Every row comes from one small tree of marks. The marks that hang from a mark follow it in brackets, in alphabetical order. Every link used is in the known rows. Which tree was each row made from?
Known rows:
zavezam(pipu(tedi zuzi)): [-0.16 -0.32 -0.10  0.08 -0.08 -0.12 -0.22 -0.29  0.19 -0.12 -0.18  0.05
 -0.03  0.08  0.05 -0.10  0.24 -0.29  0.21  0.08  0.04 -0.23 -0.04]
kimu(rade tedi zavezam(pipu) zuzi): [ 0.18 -0.24 -0.11 -0.13 -0.24  0.05 -0.02  0.01  0.30 -0.31 -0.12  0.01
  0.28  0.07 -0.09 -0.10 -0.08 -0.30  0.35 -0.15  0.11 -0.11  0.34]
kimu(zuzi(pipu(rade(boru) tedi zavezam))): [-0.11 -0.25 -0.08 -0.16  0.23  0.01 -0.25 -0.14  0.25 -0.02  0.12 -0.18
  0.11  0.15  0.13 -0.21 -0.08 -0.15  0.39 -0.05  0.13 -0.08  0.24]
zavezam(pipu(rade(boru) tedi zuzi)): [-0.23 -0.43 -0.08 -0.08  0.09 -0.05 -0.19 -0.27  0.21  0.22 -0.09 -0.07
  0.09  0.09  0.17 -0.18  0.06 -0.23  0.37  0.05  0.03 -0.13  0.20]
zavezam(pipu): [-0.10  0.10 -0.17  0.20 -0.07 -0.05 -0.14 -0.23  0.04 -0.08 -0.15  0.04
  0.11 -0.04  0.09  0.03  0.55 -0.29  0.04  0.10  0.10 -0.42 -0.23]
rade(boru pipu(tedi zavezam zuzi)): [-0.28 -0.44 -0.29 -0.11  0.20 -0.08 -0.22 -0.17  0.17  0.17  0.18 -0.10
  0.17  0.19  0.14 -0.10  0.02 -0.16  0.36  0.03  0.08 -0.11  0.13]
rade(boru kimu(tedi zavezam)): [-0.01 -0.14 -0.16 -0.12 -0.03  0.03 -0.11  0.16  0.03  0.20  0.08 -0.23
  0.54  0.05  0.14 -0.25  0.16 -0.31  0.14 -0.12  0.23 -0.24  0.10]
kimu(rade zuzi): [ 0.16 -0.17 -0.05  0.06 -0.16  0.02 -0.14 -0.03  0.10 -0.34 -0.06  0.11
  0.09  0.09  0.02  0.05  0.14 -0.22  0.18  0.02  0.20 -0.35 -0.35]
boru(rade): [ 0.04 -0.03  0.08  0.14 -0.32  0.00 -0.17 -0.02  0.09 -0.29 -0.01  0.30
 -0.06  0.06  0.18  0.08  0.39 -0.35  0.05  0.03  0.17 -0.41 -0.71]
zuzi(kimu pipu(rade(boru) tedi zavezam)): [-0.16 -0.02  0.14 -0.34  0.22  0.06 -0.20 -0.14  0.34  0.21  0.19 -0.25
  0.24  0.21  0.05 -0.34 -0.24 -0.12  0.29 -0.10  0.31  0.09  0.27]
zavezam(pipu(rade(boru kimu) tedi zuzi)): [-0.20 -0.40 -0.08 -0.13  0.27 -0.12 -0.14 -0.26  0.08  0.21 -0.02 -0.23
  0.19  0.11  0.05 -0.25  0.07 -0.19  0.26  0.09  0.08  0.02  0.17]
pipu(zavezam zuzi(kimu(rade))): [-0.03 -0.36  0.06 -0.25 -0.04  0.06 -0.34 -0.15  0.15 -0.23 -0.01  0.06
  0.14  0.32 -0.12 -0.03 -0.21 -0.19  0.32 -0.11  0.27 -0.08 -0.03]
tedi(pipu): [-0.11 -0.02 -0.11  0.22 -0.26 -0.04 -0.12 -0.04 -0.14 -0.14 -0.09  0.22
 -0.04 -0.03  0.00 -0.10  0.48 -0.21  0.00  0.04  0.16 -0.63 -0.35]
boru(rade(kimu pipu(zavezam zuzi))): [-0.08 -0.21 -0.04 -0.09  0.26 -0.14 -0.15 -0.17 -0.10 -0.35  0.26  0.06
  0.02  0.19 -0.11 -0.02  0.14 -0.20  0.09  0.07  0.16  0.07 -0.38]
boru(rade(pipu)): [ 0.00  0.09  0.03  0.13 -0.06 -0.07 -0.03 -0.09  0.04 -0.25  0.19  0.25
 -0.03  0.03  0.09  0.06  0.37 -0.27 -0.01  0.11  0.19 -0.28 -0.65]
zuzi(kimu(zavezam)): [ 0.00 -0.02 -0.01 -0.07 -0.09  0.06 -0.26 -0.04  0.26 -0.08  0.03  0.09
  0.31  0.13 -0.03  0.01  0.09 -0.28  0.08 -0.04  0.33 -0.37  0.09]
pipu(rade(boru) tedi zavezam zuzi): [-0.24 -0.74 -0.08 -0.26 -0.11  0.02 -0.45 -0.15  0.26  0.31 -0.03 -0.02
  0.04  0.33  0.25 -0.20 -0.22 -0.25  0.55 -0.13  0.10 -0.18  0.06]
tedi(kimu(rade zavezam(pipu(zuzi)))): [ 0.04 -0.24 -0.06 -0.07 -0.08  0.03 -0.19 -0.10  0.12 -0.16 -0.15  0.03
  0.25  0.15 -0.14 -0.04  0.09 -0.21  0.15  0.01  0.22 -0.04  0.07]
kimu(rade(boru)): [ 0.04 -0.06 -0.09  0.04 -0.19  0.08 -0.04  0.04  0.16  0.13 -0.03  0.03
  0.28  0.05  0.24 -0.02  0.26 -0.22  0.18  0.01  0.22 -0.38 -0.36]
pipu(zavezam zuzi): [-0.16 -0.45 -0.12 -0.02 -0.09 -0.01 -0.48 -0.19  0.01 -0.16 -0.08  0.13
  0.00  0.24  0.10  0.00  0.15 -0.30  0.33 -0.07  0.11 -0.36 -0.17]
pipu(rade(boru kimu) tedi zavezam zuzi): [-0.21 -0.70 -0.07 -0.31  0.10 -0.05 -0.40 -0.14  0.12  0.27  0.05 -0.20
  0.14  0.35  0.11 -0.29 -0.20 -0.21  0.42 -0.10  0.15 -0.02 -0.01]

Write each row's tree:
[-0.10 -0.38 -0.07 -0.05  0.02 -0.11 -0.27 -0.13  0.12 -0.04  0.13  0.03
  0.12  0.21 -0.07 -0.13 -0.03 -0.23  0.09  0.06  0.25 -0.10 -0.07]
rade(pipu(tedi(kimu(zavezam)) zuzi))
[ 0.07  0.04 -0.06  0.01  0.30  0.04  0.07 -0.04  0.17 -0.21  0.15 -0.14
  0.29 -0.04  0.10 -0.10  0.11 -0.08  0.25  0.07  0.17 -0.08  0.16]
kimu(rade(boru) zuzi(pipu))
[-0.14 -0.38 -0.07 -0.22 -0.24  0.08 -0.46  0.03  0.09  0.41 -0.07 -0.17
  0.18  0.31  0.17 -0.18 -0.07 -0.22  0.26 -0.13  0.25 -0.18 -0.31]
pipu(rade(boru) tedi(kimu) zavezam)
[ 0.17  0.16  0.29 -0.29 -0.09  0.12  0.03  0.04  0.36 -0.19  0.14 -0.06
  0.37  0.12 -0.10 -0.36 -0.29 -0.23  0.18 -0.20  0.40  0.06  0.29]
zuzi(kimu(rade tedi zavezam) pipu)
[ 0.01 -0.20 -0.13 -0.04 -0.03 -0.06 -0.19  0.08 -0.34 -0.34 -0.01 -0.14
  0.13  0.10 -0.25 -0.26  0.10 -0.20  0.09 -0.12  0.15 -0.23 -0.07]
rade(kimu(tedi(pipu(zavezam)) zuzi))
[-0.18 -0.15  0.00 -0.19  0.03  0.03 -0.22 -0.14  0.31  0.27  0.11 -0.14
  0.11  0.18  0.26 -0.34 -0.02 -0.20  0.36 -0.09  0.18 -0.14  0.03]
zuzi(pipu(rade(boru) tedi zavezam))
[ 0.17 -0.04  0.14 -0.12  0.11 -0.03 -0.03  0.06  0.09 -0.53  0.21 -0.02
  0.18  0.06 -0.08 -0.22  0.01 -0.28  0.10 -0.08  0.19  0.08  0.02]
boru(rade(kimu(tedi zavezam zuzi(pipu))))
[-0.14 -0.22 -0.39 -0.12  0.46 -0.14 -0.11 -0.07  0.02  0.02  0.30 -0.37
  0.34  0.15 -0.06 -0.09  0.09 -0.08  0.14  0.10  0.15  0.02  0.07]
rade(boru kimu(zuzi) pipu(tedi zavezam))
[-0.09 -0.13 -0.15 -0.03 -0.13  0.00 -0.19 -0.21  0.30  0.09 -0.10  0.11
  0.17  0.07  0.10 -0.04  0.28 -0.31  0.24 -0.01  0.14 -0.38  0.13]
kimu(zavezam(pipu(rade)))
[ 0.04  0.16  0.20 -0.19  0.12  0.06  0.08 -0.03  0.40  0.02  0.17 -0.18
  0.31  0.08  0.02 -0.29 -0.14 -0.10  0.12  0.01  0.36  0.08  0.10]
zuzi(kimu(rade(boru)) pipu(tedi))
[-0.05 -0.03  0.19 -0.04 -0.12 -0.04 -0.16 -0.18  0.27  0.06  0.05  0.01
 -0.06  0.12  0.19 -0.36  0.08 -0.27  0.16 -0.02  0.24 -0.24 -0.31]
zuzi(pipu(rade tedi))
[-0.11 -0.29 -0.22 -0.14  0.17  0.00 -0.06 -0.12  0.11  0.07  0.18 -0.03
  0.25  0.17  0.08 -0.05  0.01 -0.11  0.35  0.01  0.14 -0.08  0.00]
kimu(rade(boru pipu(zavezam zuzi)))
[ 0.12 -0.09  0.02  0.08  0.08 -0.08 -0.15 -0.01 -0.08 -0.50  0.11  0.08
  0.05  0.06 -0.05  0.06  0.29 -0.25 -0.02  0.09  0.18 -0.16 -0.50]
boru(rade(kimu(zuzi)))
[ 0.04  0.04  0.01 -0.31  0.00  0.11 -0.01  0.08  0.07  0.11  0.19 -0.21
  0.45  0.16 -0.06 -0.17 -0.24 -0.15  0.21 -0.14  0.33  0.04  0.05]
zuzi(kimu(rade(boru pipu(zavezam)) tedi))
[ 0.03 -0.34  0.11 -0.11 -0.18 -0.05 -0.06  0.10 -0.05 -0.39  0.07  0.19
  0.04  0.11 -0.15 -0.25  0.03 -0.29  0.13 -0.12  0.15 -0.09 -0.07]
boru(rade(kimu(tedi(pipu(zuzi)) zavezam)))
[-0.16 -0.43  0.01 -0.05 -0.08 -0.09 -0.25 -0.33  0.19  0.04 -0.15  0.06
 -0.08  0.14  0.07 -0.18  0.06 -0.29  0.31  0.04  0.07 -0.19 -0.05]
zavezam(pipu(rade tedi zuzi))
[-0.04 -0.27 -0.04 -0.03 -0.09  0.05 -0.11  0.12 -0.23 -0.05  0.01 -0.04
  0.14 -0.03  0.01 -0.27 -0.02 -0.18  0.29 -0.12  0.10 -0.36  0.19]
kimu(tedi(pipu(rade(boru))) zuzi)
[-0.16 -0.05 -0.23  0.05  0.06 -0.08 -0.03 -0.08  0.15  0.27  0.20 -0.09
  0.23  0.03  0.22 -0.10  0.27 -0.20  0.10  0.12  0.17 -0.31 -0.20]
rade(boru pipu(tedi))
[-0.18  0.01 -0.03 -0.14  0.20  0.06 -0.21 -0.16  0.12  0.20  0.14 -0.13
  0.19  0.10  0.25 -0.24  0.13 -0.17  0.33 -0.06  0.18 -0.18  0.08]
zuzi(pipu(rade(boru) zavezam))
[ 0.00 -0.59 -0.01 -0.18 -0.21  0.04 -0.26  0.05  0.30  0.08 -0.06  0.00
  0.24  0.26  0.04 -0.16 -0.19 -0.22  0.28 -0.07  0.24 -0.04  0.03]
pipu(tedi(kimu(rade(boru) zavezam)) zuzi)
[-0.14 -0.15 -0.21 -0.02 -0.17 -0.11 -0.23 -0.15  0.18  0.05  0.09  0.04
  0.00  0.23  0.07 -0.08  0.18 -0.26  0.14  0.00  0.19 -0.32 -0.43]
rade(pipu(tedi zavezam))
[ 0.00 -0.10 -0.30  0.03  0.30 -0.10 -0.14 -0.15  0.08 -0.31  0.01 -0.13
  0.32  0.03 -0.16  0.00  0.34 -0.22  0.06  0.10  0.14 -0.17  0.25]
rade(kimu(zavezam(pipu) zuzi))
[-0.15 -0.40 -0.02 -0.12  0.32 -0.04 -0.26 -0.13 -0.16  0.20  0.12 -0.15
  0.26  0.12  0.13 -0.20  0.06 -0.19  0.25  0.04  0.19 -0.16  0.00]
pipu(rade(boru kimu) zuzi)
[-0.06 -0.26 -0.08 -0.04 -0.44  0.01 -0.49  0.01  0.08  0.04 -0.16 -0.03
  0.03  0.31  0.03 -0.09  0.11 -0.30  0.08 -0.09  0.26 -0.30 -0.58]
pipu(tedi(kimu) zavezam)
